Each row was made from one small tree. Brackets hold a mark, then the marks that hang from it, in the order of their numbers. Every link used is in the known rows. Write each row's tree.
Known rows:
{j81 {j300 j180 j214 j828}}: [ 0.24 -1.78  3.78 -0.15  1.07  0.01 -0.21 -0.44 -0.06  0.84  0.69 -0.63
  1.54 -3.24 -1.63 -0.37 -1.94 -0.95 -3.47 -3.72]
{j971 {j300 j214 j828}}: [ 0.60 -2.12  4.26 -2.57 -1.18  0.76 -0.29 -0.57  0.64  0.23 -0.68 -0.21
  2.20 -0.94 -1.89  0.07 -1.71  0.01 -2.02 -1.10]
{j971 {j300 {j214 j383} j694 j828}}: [ 0.98 -2.00  4.91 -1.23 -0.90  0.90 -0.24 -0.82  0.44 -0.32 -1.48  1.16
  2.91 -3.94 -2.78 -0.27 -2.27 -0.36 -1.82 -0.87]
{j81 {j300 j214 j694}}: [ 0.18 -2.57  1.80  0.55  0.72 -0.08 -0.24  0.14  0.62  0.88  0.13 -1.18
  1.48 -3.63 -1.08 -0.37 -1.25 -0.67 -1.28 -3.42]
{j300 j214 j775 j828}: [ 0.40 -1.63  6.60 -0.12  1.60 -0.15  0.11 -0.61 -0.85  0.96 -0.55 -0.77
  1.09 -2.36 -1.70 -0.09 -1.75  0.16 -2.03 -0.85]
{j275 {j300 j180 j214}}: [ 0.25 -2.22  1.09 -1.90  0.60  0.01 -0.76  0.14  0.49 -0.17 -0.12 -1.43
  1.26 -3.70 -0.74  0.03 -1.52 -0.47 -2.95 -1.35]
{j275 {j300 j214}}: [ 0.10 -2.47  1.51 -1.87  0.13  0.09 -0.65  0.10  0.55 -0.41 -0.31 -0.92
  1.05 -0.86 -0.37  0.13 -1.24 -0.14 -1.24 -0.90]
{j275 {j300 j180 {j214 j383} j828}}: [ 0.48 -1.77  4.22 -1.35  0.84  0.23 -0.70 -0.58 -0.21 -1.19 -0.74  0.75
  1.68 -3.22 -1.79 -0.30 -2.33 -0.80 -3.43 -0.96]
{j694 {j300 j180 j214}}: [ 0.28 -2.99  1.07 -0.55 -2.76  0.01 -0.27  0.38  0.04  1.25  0.08 -0.90
  0.68 -3.04 -1.30  0.13 -1.37 -0.42 -3.01 -1.77]
{j26 {j971 {j300 j180 j694}}}: [ 0.76 -0.48  0.90 -2.16 -1.08  1.46 -0.40  0.33  0.94 -0.16 -0.95 -0.51
  1.98 -6.21 -1.84 -0.65 -0.83  0.15 -2.87  0.31]
{j275 j300}: [-0.10 -0.16  0.10 -1.92 -0.31  0.15 -0.77  0.18  0.82 -1.66 -0.18 -0.35
  0.43 -0.13  0.41  0.16  0.05 -0.11 -0.02 -0.53]
{j300 j180 j214 j694 j775}: [ 0.57 -2.00  3.66  0.46  2.04 -0.34  0.17 -0.02 -0.74  1.66 -0.48 -1.85
  1.45 -8.56 -2.02 -0.29 -1.86 -0.30 -3.42 -1.12]
{j694 {j300 j180 j214 j828}}: [ 0.59 -2.46  3.77 -0.47 -2.38 -0.06 -0.24 -0.16 -0.56  0.80 -0.11 -0.29
  0.97 -3.05 -1.86  0.09 -1.66 -0.29 -3.73 -2.06]
{j275 {j300 j214 j694 j775 j828}}: [ 0.47 -1.74  6.88 -1.54  1.80 -0.20 -0.54 -0.41 -0.36 -0.91 -1.10 -1.28
  1.94 -5.88 -1.76  0.03 -1.72 -0.10 -2.45 -1.69]
{j214 {j26 j971} j383}: [ 0.26 -0.06  1.75 -0.26 -0.20  2.07 -2.92 -0.66 -0.40 -0.24 -0.87  1.91
  0.18  0.92 -1.27 -1.34 -0.84 -0.13 -0.03  1.27]
{j26 {j971 {j300 j775}}}: [ 0.28 -0.34  3.90 -2.93 -1.29  1.65 -0.26  0.44  0.99 -0.37 -0.97 -0.46
  1.76 -2.00 -1.43 -0.69 -0.81  0.54 -1.15  0.61]
{j214 j26 j300}: [-0.02  0.64  0.58 -1.12 -0.80  1.36 -3.64 -1.19 -0.39  0.96 -0.33 -0.63
 -0.12  0.68 -0.73 -0.58 -0.04 -0.84  0.87 -3.78]
{j81 j300}: [-0.31 -0.24  0.29 -0.12 -0.21  0.22 -0.18  0.11  0.84 -0.44  0.66  0.05
  0.48  0.19  0.02 -0.28  0.01 -0.69  0.21 -2.85]
{j694 {j300 j180 {j214 j26}}}: [ 0.30 -2.71  1.44 -1.35 -2.91  0.90 -3.39 -0.40 -0.30  1.77 -0.17 -0.48
  0.59 -2.79 -1.73 -0.24 -1.36 -0.85 -2.38 -2.44]

Write each row's tree:
[ 0.17 -0.11  5.39 -0.81 -2.46 -0.04 -0.24 -0.24 -0.38 -0.76 -0.38  0.26
  0.42 -1.44 -1.13  0.17 -0.31  0.00 -0.91 -1.79] => {j694 {j300 j775 j828}}
[ 0.08  0.76  2.46 -0.55  0.22  0.33 -0.40 -0.57 -0.39  0.94 -0.17 -1.70
  0.66 -4.46 -1.17 -0.44 -0.66 -0.78 -1.62 -3.70] => {j214 {j300 j180 j775}}
[ 0.90 -1.67  3.64  0.66  1.73 -0.07  0.01 -0.49 -0.98  1.21 -0.47 -0.93
  1.39 -6.50 -2.11 -0.22 -1.90 -0.17 -3.91 -1.07] => {j300 j180 j214 j694 j828}
[ 0.71 -1.90  4.07  0.68  1.31 -0.12  0.03 -0.52 -0.71  0.82 -0.68 -0.47
  1.15 -3.61 -1.58 -0.21 -1.51  0.13 -2.15 -0.85] => {j300 j214 j694 j828}
[ 0.52 -1.66  4.04  0.52  1.09  0.16  0.07 -0.85 -0.93  0.45 -0.45  1.10
  1.40 -3.06 -2.12 -0.49 -2.32 -0.55 -3.16 -0.36] => {j300 j180 {j214 j383} j828}
[ 0.08  0.10  2.53  0.05  1.38 -0.13 -0.29  0.12  0.25  0.08  0.20 -1.05
  1.38 -7.83 -1.21 -0.48 -0.52 -1.10 -2.03 -3.63] => {j81 {j300 j180 j694 j775}}
[ 0.51 -2.26  1.22 -1.26  0.96 -0.04 -0.72  0.18  0.28 -0.08 -0.43 -1.74
  1.52 -6.87 -1.20  0.02 -1.39 -0.45 -3.29 -1.48] => {j275 {j300 j180 j214 j694}}
[ 0.35 -1.81  4.42 -0.31  1.59  0.64 -2.89 -0.72 -0.78  1.82 -0.84 -1.11
  1.07 -5.37 -1.94 -0.59 -1.48 -0.34 -1.11 -1.45] => {j300 {j214 j26} j694 j775}
[ 0.21  0.24  1.54 -1.10 -0.84  2.30 -3.51 -0.96 -0.38  0.81 -0.61 -0.68
 -0.03  0.93 -1.17 -1.37 -0.45 -0.13 -0.08 -2.44] => {j214 {j26 j971} j300}
[ 0.31 -2.05  4.11  0.49  1.60 -0.28  0.20 -0.10 -0.59  1.32 -0.65 -1.58
  1.26 -5.74 -1.50 -0.24 -1.52  0.07 -1.56 -0.81] => {j300 j214 j694 j775}
[ 0.16 -2.03  3.68 -2.15  1.41 -0.09 -0.76  0.21  0.24  0.03 -0.39 -1.73
  1.40 -5.57 -1.13 -0.04 -1.92 -0.43 -3.17 -1.51] => {j275 {j300 j180 j214 j775}}
[ 0.30  0.25  2.46 -2.88 -0.90  0.64 -0.49 -0.13  0.95  0.03 -0.44 -0.63
  1.89 -5.31 -1.38 -0.06 -0.72 -0.61 -2.01 -1.08] => {j971 {j300 j180 j775}}
[ 0.54 -1.65  3.99 -0.48  1.92  0.55 -3.02 -0.62 -0.97  2.18 -0.57 -1.30
  1.30 -8.24 -2.45 -0.47 -1.85 -0.79 -2.89 -1.70] => {j300 j180 {j214 j26} j694 j775}
[ 0.48 -1.52  6.15 -0.34  2.07 -0.17  0.11 -0.52 -0.87  1.36 -0.26 -0.97
  1.32 -5.19 -2.04 -0.18 -2.17 -0.19 -3.86 -1.05] => {j300 j180 j214 j775 j828}
[ 0.40 -2.09  4.60  1.17  1.44 -0.01  0.34 -0.25 -0.62  0.54 -1.15  0.10
  1.57 -5.50 -2.08 -0.51 -2.03 -0.30 -1.20 -0.36] => {j300 {j214 j383} j694 j775}
[ 0.42  1.29  2.77 -1.16 -0.04  1.33 -3.79 -1.79 -1.12  0.87 -0.29 -0.24
  0.31 -1.93 -1.75 -0.63 -0.70 -1.08 -1.75 -4.27] => {j214 j26 {j300 j180 j828}}
[ 0.99 -1.88  5.38 -0.22  1.34  1.62 -3.00 -0.93 -1.15  1.19 -0.96 -0.29
  1.18 -3.00 -2.57 -1.20 -1.91  0.28 -2.61 -0.13] => {j300 {j214 {j26 j971}} j694 j828}
[ 0.07 -2.96  4.67 -0.10 -2.76  0.30  0.12  0.08 -0.07  0.36 -0.86  0.64
  1.12 -1.95 -1.80 -0.21 -1.79 -0.40 -0.91 -1.41] => {j694 {j300 {j214 j383} j775}}
[ 0.19 -1.74  4.72 -0.95  0.58  0.95 -3.30 -1.07 -0.17  0.85  0.30  0.09
  1.08 -0.03 -1.64 -0.79 -1.57 -0.96 -1.24 -3.92] => {j81 {j300 {j214 j26} j828}}
[ 0.30  0.31  2.50 -1.55  1.24 -0.19 -0.88  0.24  0.15 -1.25 -0.63 -1.27
  1.25 -8.16 -0.95 -0.02 -0.47 -0.50 -2.29 -1.46] => {j275 {j300 j180 j694 j775}}
[ 0.70 -1.94  3.81 -2.49 -0.79  0.66 -0.41 -0.44  0.40  0.78 -0.50 -0.38
  2.42 -3.83 -2.27  0.08 -2.08 -0.26 -3.82 -1.35] => {j971 {j300 j180 j214 j828}}
[ 0.26 -2.10  4.61 -3.48 -0.97  1.60 -3.40 -0.61  0.57  1.22 -0.79 -0.62
  2.25 -2.68 -2.18 -0.33 -1.74 -0.38 -0.99 -1.60] => {j971 {j300 {j214 j26} j775}}
[ 0.09 -2.91  4.23 -0.77 -2.49 -0.05 -0.07  0.31  0.08  0.93 -0.39 -1.04
  0.90 -2.22 -1.32  0.12 -1.31 -0.07 -1.28 -1.81] => {j694 {j300 j214 j775}}
[ 0.67  0.00  6.40 -2.85 -0.76  1.56 -0.30 -0.27  0.57 -0.85 -1.12  0.12
  2.06 -1.85 -1.94 -0.63 -1.08  0.52 -1.75  0.33] => {j26 {j971 {j300 j775 j828}}}
[ 0.59  0.90  3.12  0.39  0.03  0.36 -0.54 -1.05 -0.74  0.00 -0.72 -0.75
  0.62 -2.75 -1.29 -0.32 -0.36 -0.36 -0.59 -3.58] => {j214 {j300 j694 j828}}
